What can hang from each mark:
K: L W
A: D
D: C Q
B: D Y
C: D L
E: Y
Y: E P
T: D F
R: Y
W: A K R
L: K
P: D

Every row comes from one small tree of marks. The marks that hang from a mark follow it in brackets, in alphabetical order. Every link used is in the known rows. Which tree was each row made from?
Known rows:
P{D{C{L} Q}}: [ 0.057  4.574  0.079  0.960 -1.963  1.448  0.181  5.755 -1.137  0.880
  2.528  2.402  1.726  0.333  0.303 -1.413 -1.767  1.832  1.336 -1.480
 -0.498  3.672 -2.445 -1.540  3.594 -0.295]
K{L W{A{D} R{Y{E}}}}: [-4.327  4.541 -2.983  0.821  7.091  2.431  0.104 -4.350 -3.357  1.113
 -2.587 -3.440  2.459  0.690 -1.561 -2.755  2.136 -0.482  1.760 -2.950
 -2.254  2.280 -2.294 -3.036  2.960  0.775]
Y{E P{D{Q}}}: [ 0.731  1.914 -4.003  0.054  0.632  3.468  1.025  8.223  1.530  0.562
  2.103  1.463  1.740  0.181 -0.674 -1.136 -0.384 -0.332 -1.914  0.430
 -0.075  6.663 -2.446 -0.569  4.374  0.662]
D{C{L{K{W{A R}}}} Q}: [-0.918  6.258 -0.880 -0.888 -0.209  0.843 -1.717  0.428 -2.278  1.876
  2.568  0.819  0.601  0.427 -0.624 -0.842  0.555  2.608  2.076 -3.249
 -2.523  2.679 -2.566 -0.835  4.150 -0.857]
W{K{L} R}: [-5.282  6.464 -1.788 -1.260  2.970 -0.328  0.079  1.485 -2.517 -0.051
 -0.029 -3.567 -3.297  2.413 -1.855 -2.446  1.292  0.843  2.387 -3.952
 -1.172  1.993 -1.583 -1.182  4.594  2.017]
C{D{Q} L{K{W{R}}}}: [-0.907  1.015 -1.578  0.088  1.913  2.765 -1.856  0.666 -1.803  2.272
  1.262  0.003  0.560  2.859 -2.253  1.340 -1.023 -2.019  0.941 -1.319
 -2.527  2.101 -2.781 -2.082  3.301  0.222]
D{C{L} Q}: [-0.760  6.093 -0.698  0.567 -1.333  0.110 -0.015  4.390 -1.994  1.360
  4.307  2.567  1.585  1.893 -1.326  0.237 -0.658  2.358  2.102 -2.700
 -1.138  3.641 -2.292 -1.105  3.134 -0.418]
B{D{C Q}}: [ 0.040  6.635 -2.050  1.167 -1.142  1.711  0.980  5.111 -1.172  0.953
  6.172  2.575  2.245  2.546  1.117 -2.568 -0.106  1.364  1.667 -1.535
 -0.273  2.352 -2.172 -1.246  4.326 -0.488]
Y{P}: [-2.082  3.853 -1.678 -0.747  1.319  1.051  0.435  5.482  0.882  0.430
  4.040  0.049  0.136  2.268 -1.407 -0.226  0.569 -0.346 -1.146 -1.568
  0.139  3.428 -1.537 -1.079  4.292  1.436]
A{D{C Q}}: [ 0.817  6.176  0.639  4.018 -2.421  2.929  0.449  4.469 -1.387  1.837
  2.725  2.016  3.153  1.951 -2.461 -2.020 -0.814  0.093  2.706 -1.241
 -0.951  3.107 -1.867 -1.899  3.235 -0.409]
P{D{Q}}: [ 1.259  4.937  0.712  1.102 -1.804  2.075  0.321  6.628 -0.209  0.979
  2.495  0.965  1.826  1.099  0.495 -2.727 -2.198 -0.688  0.937 -0.631
  0.366  4.019 -2.326 -1.903  3.433  0.754]
L{K{W{A{D} R}}}: [-1.322  5.275 -0.741  0.537  2.393  2.214 -2.135 -0.610 -0.912  1.586
 -0.593 -2.559  0.106  2.087 -0.715 -2.813  1.416 -1.530  1.805 -1.980
 -1.367  1.457 -1.568 -1.948  4.898  0.642]
E{Y{P{D{C{L} Q}}}}: [-2.432  1.797 -0.237 -0.390  1.305  2.512  1.479  5.223 -0.661  0.368
  5.100  0.954  0.832 -1.434 -0.862 -0.923 -0.813  1.725 -2.584 -1.407
 -0.587  4.977 -0.292 -1.189  4.171  0.575]
A{D{C{L{K{W{R}}}} Q}}: [-0.795  4.811 -0.074  2.543 -0.167  3.056 -0.781  1.019 -2.403  2.042
  0.740  1.094  2.118  1.096 -1.449 -0.679 -0.461  0.375  2.528 -1.476
 -2.352  2.580 -2.266 -2.178  3.870 -0.295]
R{Y{E P}}: [-0.551  2.893 -3.547 -0.382  3.378  2.264  0.821  5.611  1.262  0.712
  1.918  0.791  1.835  0.107 -3.013 -1.824  1.237 -0.442  1.308 -0.742
  0.204  5.497 -2.645 -0.713  3.509  0.849]
B{D{C} Y}: [-2.372  4.499 -4.214  1.072  1.514  1.806  2.506  5.456 -0.870  0.227
  6.418  0.749  2.303  6.227  0.710 -3.455  1.214  1.277 -0.103 -1.716
  0.478  2.106 -0.359 -1.515  5.170 -0.439]
E{Y{P{D{C}}}}: [-2.692  2.568  0.024  0.116  1.316  2.032  1.615  5.508  0.048 -0.350
  4.894  0.481  0.837 -0.930 -1.014 -2.284 -0.056  1.076 -2.534 -1.518
  0.154  4.705  0.190 -0.924  4.520  0.897]
T{D{C Q} F}: [ 0.126  6.764  0.280  0.594 -0.765  2.753  0.510  5.366 -0.808  0.251
  3.619  2.683  1.705  2.538 -4.154 -0.148  1.674 -0.271  2.396 -0.519
 -1.548  1.597 -0.949 -0.751  4.583 -0.977]
L{K{W{A{D{Q}} R{Y}}}}: [ 0.275  5.217  0.030  0.152  2.253  3.298 -2.313 -1.086 -0.914  2.331
 -0.303 -1.590  0.808  0.096 -1.214 -3.625  0.815 -1.179  2.864 -1.739
 -1.958  2.156 -2.695 -1.879  4.217  0.071]
C{D L}: [-2.853  0.702 -2.186  1.149  1.676  1.790  0.246  3.807 -1.397  1.548
  2.308 -0.120  1.350  5.032 -3.523  2.037 -0.707 -1.849  0.757 -1.253
 -0.487  1.218 -1.658 -2.484  2.846  0.723]
C{D{Q}}: [ 1.094  3.292 -0.250  1.981 -1.397  2.547  0.140  4.839 -0.799  1.959
  4.261  1.142  2.410  3.859 -3.526 -0.923 -1.421 -2.424  1.078 -0.934
 -0.835  2.819 -2.333 -1.654  2.503  0.329]
E{Y{P{D{C Q}}}}: [-1.489  2.849  0.445  0.064  0.508  2.471  1.443  5.622 -0.191  0.130
  5.527  1.216  1.113 -1.558 -0.931 -2.414 -0.668  1.321 -2.460 -1.383
 -0.310  5.360 -0.274 -0.840  4.215  0.639]
T{D}: [-1.190  5.312 -0.530 -0.880  2.255  1.343  1.101  4.975 -0.594  0.399
  2.309 -0.143  1.083  2.558 -2.870 -0.899  0.747 -1.571  1.806 -1.483
 -0.103  1.593 -1.183 -1.798  4.547  0.797]
Y{E P}: [-1.577  2.727 -5.171 -0.008  2.523  1.728  1.016  7.208  1.327  0.211
  2.393  0.385  1.038  2.640 -2.017  0.014  1.409 -0.682 -1.438 -0.605
  0.331  5.694 -1.601 -0.506  4.414  1.244]
D{C{L{K}} Q}: [ 0.283  5.780 -0.990  0.574 -0.957  0.297 -1.208  4.321 -1.047  1.390
  3.119  2.560  0.029  1.449 -1.083 -0.072 -0.454  2.222  2.913 -2.740
 -1.388  3.669 -2.408 -0.885  3.796 -0.805]
Y{E P{D{C{L{K}} Q}}}: [ 0.596  1.573 -4.625 -0.090  0.760  3.024 -0.033  7.451  1.510  0.497
  1.256  2.590  0.510 -0.808 -0.629 -0.351  0.163  1.490 -1.003 -0.326
 -0.963  6.458 -2.587 -0.085  5.110 -0.568]
R{Y{P{D{C}}}}: [-0.383  3.572 -0.098 -0.548  1.142  2.168  0.494  4.809  1.025  0.387
  2.607  1.806  1.560 -2.056 -1.663 -3.271  0.119  1.122  1.533 -1.325
 -0.245  3.772 -2.889 -0.737  3.852  0.182]

Which tree is each row?
[ 0.854  5.884 -0.655  1.583  1.447  2.465 -2.615  0.730 -0.452  1.600
  0.546  0.044  0.477  2.026 -1.337 -2.820  0.752 -0.517  1.860 -2.250
 -1.505  2.548 -1.973 -1.434  4.440 -0.968] | L{K{W{A{D{C Q}}}}}
[-4.248  5.905 -2.643  0.236  6.673 -0.280 -0.754 -2.172 -2.506  0.099
 -0.083 -2.729  0.564  3.926 -0.449 -1.345  1.425 -0.376 -0.034 -4.145
 -0.931  1.980 -1.522 -2.896  2.977  0.663] | K{L W{A}}
[-1.707  1.332 -5.083 -0.082  1.450  2.328  1.075  7.452  1.095 -0.164
  1.319  1.833  1.258  0.326 -0.930 -0.019  0.715  1.394 -1.671 -0.441
 -0.155  5.653 -1.924 -0.368  4.895  0.198] | Y{E P{D{C{L}}}}
[-0.453  4.784 -0.133  3.546 -1.124  2.926  0.438  3.997 -2.015  2.081
  2.081  1.919  2.808  2.097 -2.374 -0.099 -1.004  0.638  2.519 -1.313
 -1.189  2.672 -1.888 -2.336  3.163 -0.434] | A{D{C{L} Q}}
[-1.841  4.957 -1.011  1.364  2.420  2.787 -0.997 -0.636 -2.607  1.925
  1.380 -0.416  2.948  2.853 -1.668 -0.965  0.392  0.138  0.289 -2.329
 -1.578  1.928 -1.837 -2.360  3.385 -0.596] | K{W{A{D{C{L} Q}}}}
[-0.087  6.159 -0.255  0.751  0.669  2.382 -2.280 -0.660 -1.319  1.847
  0.491 -0.939  0.680  0.824 -0.785 -3.183  1.162 -0.147  2.163 -2.374
 -2.193  2.060 -2.105 -1.307  4.854 -0.355] | L{K{W{A{D{C Q}} R}}}
[-0.159  0.777 -1.962  0.875  2.498  2.905 -2.098  1.784 -1.129  2.042
  1.416  0.754  0.425  3.783 -2.634  1.620 -1.361 -2.380  0.791 -1.117
 -1.966  2.519 -2.728 -2.195  3.110 -0.194] | C{D{Q} L{K{W}}}
[-1.550  0.398 -2.451  1.127  2.155  2.029 -1.204  3.777 -0.190  1.587
  0.974 -0.022 -0.615  4.398 -3.222  1.657 -0.391 -2.096  1.790 -1.219
 -0.790  1.244 -1.723 -2.189  3.619  0.223] | C{D L{K}}
[-0.675  2.695 -1.980 -0.225  0.226  2.683  1.769  6.632  0.410  0.566
  5.226  1.109  1.586  2.794 -0.726 -2.727 -0.302  1.151 -2.333 -1.335
 -0.391  4.739 -1.184 -0.903  4.654 -0.174] | B{Y{P{D{C Q}}}}
[ 0.038  5.613  0.078  0.261  0.636  3.379  0.661  5.675 -0.511  0.655
  2.991  1.076  1.317  3.551 -3.732  0.451  1.077 -2.168  1.913  0.269
 -0.990  1.532 -0.866 -1.596  4.358  0.003] | T{D{Q} F}
[-3.158  5.322 -0.474  0.192  1.385  2.710 -0.544 -2.378 -3.720  2.203
  1.259 -1.673  3.198  1.333 -1.014 -1.478  0.894  0.660  0.586 -2.499
 -2.464  1.288 -2.002 -2.200  3.723  0.128] | K{W{A{D{C{L} Q}} R}}
[-0.204  0.944 -2.111  0.281  2.670  3.468 -2.240  0.650 -1.203  2.598
  1.402  0.027  0.433  3.497 -2.881  1.058 -0.715 -1.791  0.582 -1.573
 -2.200  1.680 -2.562 -2.118  3.262 -0.795] | C{D{Q} L{K{W{A}}}}
[-2.896  5.687 -0.006 -0.797  3.038  0.488 -0.380 -0.570 -2.275  0.675
  1.435 -1.459  2.566  1.379 -0.637 -2.723  0.709 -1.216  1.724 -2.172
 -0.896  3.021 -2.478 -1.957  3.250  2.066] | K{W{R{Y}}}
[-0.871  6.017 -0.691 -0.268 -0.296  0.224 -1.506  1.497 -2.194  1.346
  2.651  1.722  0.580  0.759 -0.345 -0.289 -0.072  2.034  2.300 -2.848
 -2.301  3.486 -2.664 -0.944  3.976 -0.310] | D{C{L{K{W{R}}}} Q}
[-4.637  6.397 -1.621 -2.860  4.276  1.424 -0.349 -1.589 -2.467  1.271
 -0.537 -4.739 -2.723 -0.416 -3.225 -4.819  2.498  2.233  3.651 -4.613
 -1.810  0.669 -2.200 -0.971  4.368  0.587] | W{A K{L} R{Y}}
[-1.448  3.211 -1.867  0.735  3.731  2.700 -1.987  0.827 -1.212  2.189
 -0.311 -1.011  0.044  2.974 -1.038  0.673 -0.139 -0.826  1.382 -1.688
 -1.210  1.916 -1.887 -2.703  4.003 -0.063] | C{L{K{W{A{D{Q}}}}}}
[ 1.249  2.259 -2.587 -0.319  2.010  3.643  0.872  6.433  1.422  0.988
  1.627  1.650  2.310 -1.768 -1.898 -2.727 -0.192 -0.157  0.935  0.028
 -0.140  6.261 -3.352 -0.752  3.473  0.341] | R{Y{E P{D{Q}}}}
[-1.303  0.807 -5.411 -0.224  2.106  3.139  2.169  7.496  0.438  0.599
  3.495  1.195  1.950  3.153 -1.136 -0.944  0.245  1.355 -2.666 -0.631
 -0.450  6.348 -1.190 -0.812  4.649 -0.317] | B{Y{E P{D{C{L} Q}}}}
[-3.363  5.501 -0.780  0.454  5.670  2.558 -0.233 -5.116 -3.819  1.768
 -1.144 -3.034  2.301 -0.013 -1.167 -2.997  1.081 -0.122  1.974 -3.333
 -2.775  1.641 -2.737 -3.261  2.637  0.520] | K{L W{A{D{Q}} R{Y}}}
[-3.314  5.432 -0.383  0.485  2.201  2.609 -0.387 -1.886 -2.821  1.804
  0.646 -3.184  2.969  2.429 -1.027 -2.545  1.293 -1.217  0.319 -2.030
 -1.411  1.006 -1.422 -2.486  3.905  1.143] | K{W{A{D} R}}
[-4.452  5.106 -3.078 -0.094  6.955 -0.251  0.144 -2.290 -2.959 -0.255
 -1.420 -2.165  1.711  1.356 -0.461 -1.851  1.498 -0.715  1.764 -3.115
 -1.574  4.080 -2.637 -2.593  2.708  1.954] | K{L W{R{Y{E}}}}
[ 0.886  2.770 -3.801  0.300 -0.531  2.941  0.982  7.992  1.252  0.293
  2.630  2.798  2.023 -0.546 -0.881 -1.558  0.083  1.202 -1.508 -0.256
 -0.572  6.739 -2.522  0.062  4.574 -0.210] | Y{E P{D{C Q}}}
[-0.689  1.576 -4.522  0.178  1.708  2.776  1.156  8.127  1.805 -0.057
  1.313  0.723  1.389  0.957 -0.753 -1.069  0.405 -0.588 -1.964  0.184
  0.530  5.886 -1.868 -0.675  4.681  1.007] | Y{E P{D}}
[-4.885  4.117 -1.666 -0.316  6.901  2.625 -0.069 -5.161 -3.038  1.152
 -1.225 -3.328  1.620 -0.393 -1.287 -2.384  1.964  0.085  0.529 -3.257
 -2.708  1.312 -2.447 -2.964  3.299  0.765] | K{L W{A{D} R{Y{P}}}}
[-3.049  5.946 -0.583 -0.728 -1.060  4.075 -0.344  0.333 -3.217  2.786
  1.012 -2.731 -0.777  0.217 -3.643 -3.162  1.372  2.822  2.503 -3.108
 -2.634  0.388 -1.787 -0.630  5.071 -0.630] | W{A{D{C{L} Q}} K R}
[ 0.041  1.957 -3.039 -0.277  2.905  3.087  0.949  6.298  1.685  0.474
  0.952  1.012  2.011 -1.202 -1.968 -2.695  0.425 -0.379  0.944 -0.070
  0.276  5.646 -2.890 -0.825  3.793  0.739] | R{Y{E P{D}}}
[-1.365  4.373 -0.878 -1.397  3.521  1.220 -2.073  0.551  0.201  0.627
  0.578 -0.904 -0.606  0.220 -0.440 -2.384  1.182 -1.169  1.502 -1.815
 -1.289  3.227 -2.562 -1.149  4.779  1.308] | L{K{W{R{Y{P}}}}}
[-0.242  1.062 -4.880  0.046  1.915  3.589  2.250  8.089  1.071  0.671
  3.508  0.338  1.971  3.623 -1.020 -2.085  0.033 -0.332 -2.886 -0.108
  0.134  6.524 -1.171 -1.010  4.572  0.342] | B{Y{E P{D{Q}}}}
[-2.383  5.247 -1.866  0.509  1.973 -0.788 -1.544  2.476 -1.055  0.198
  1.353  1.296 -0.152  2.827 -0.895  0.061  0.814  1.370  2.054 -3.034
 -0.851  2.692 -1.682 -1.186  4.284 -0.144] | D{C{L{K{W}}}}
[-1.705  6.275 -0.505  0.656  0.544  1.925  0.741  5.162 -0.506 -0.520
  2.564  1.669  1.235  3.513 -4.324 -0.054  2.650 -0.504  2.371 -0.679
 -0.837  0.726 -0.256 -0.859  5.007 -0.462] | T{D{C} F}
[-1.872  1.761 -2.455 -0.420  1.998  2.536  1.937  6.711  0.922  0.305
  4.178 -0.486  0.986  3.985 -0.592 -2.297 -0.050 -0.214 -2.708 -0.927
  0.499  4.068 -0.671 -1.518  4.737  0.769] | B{Y{P{D}}}
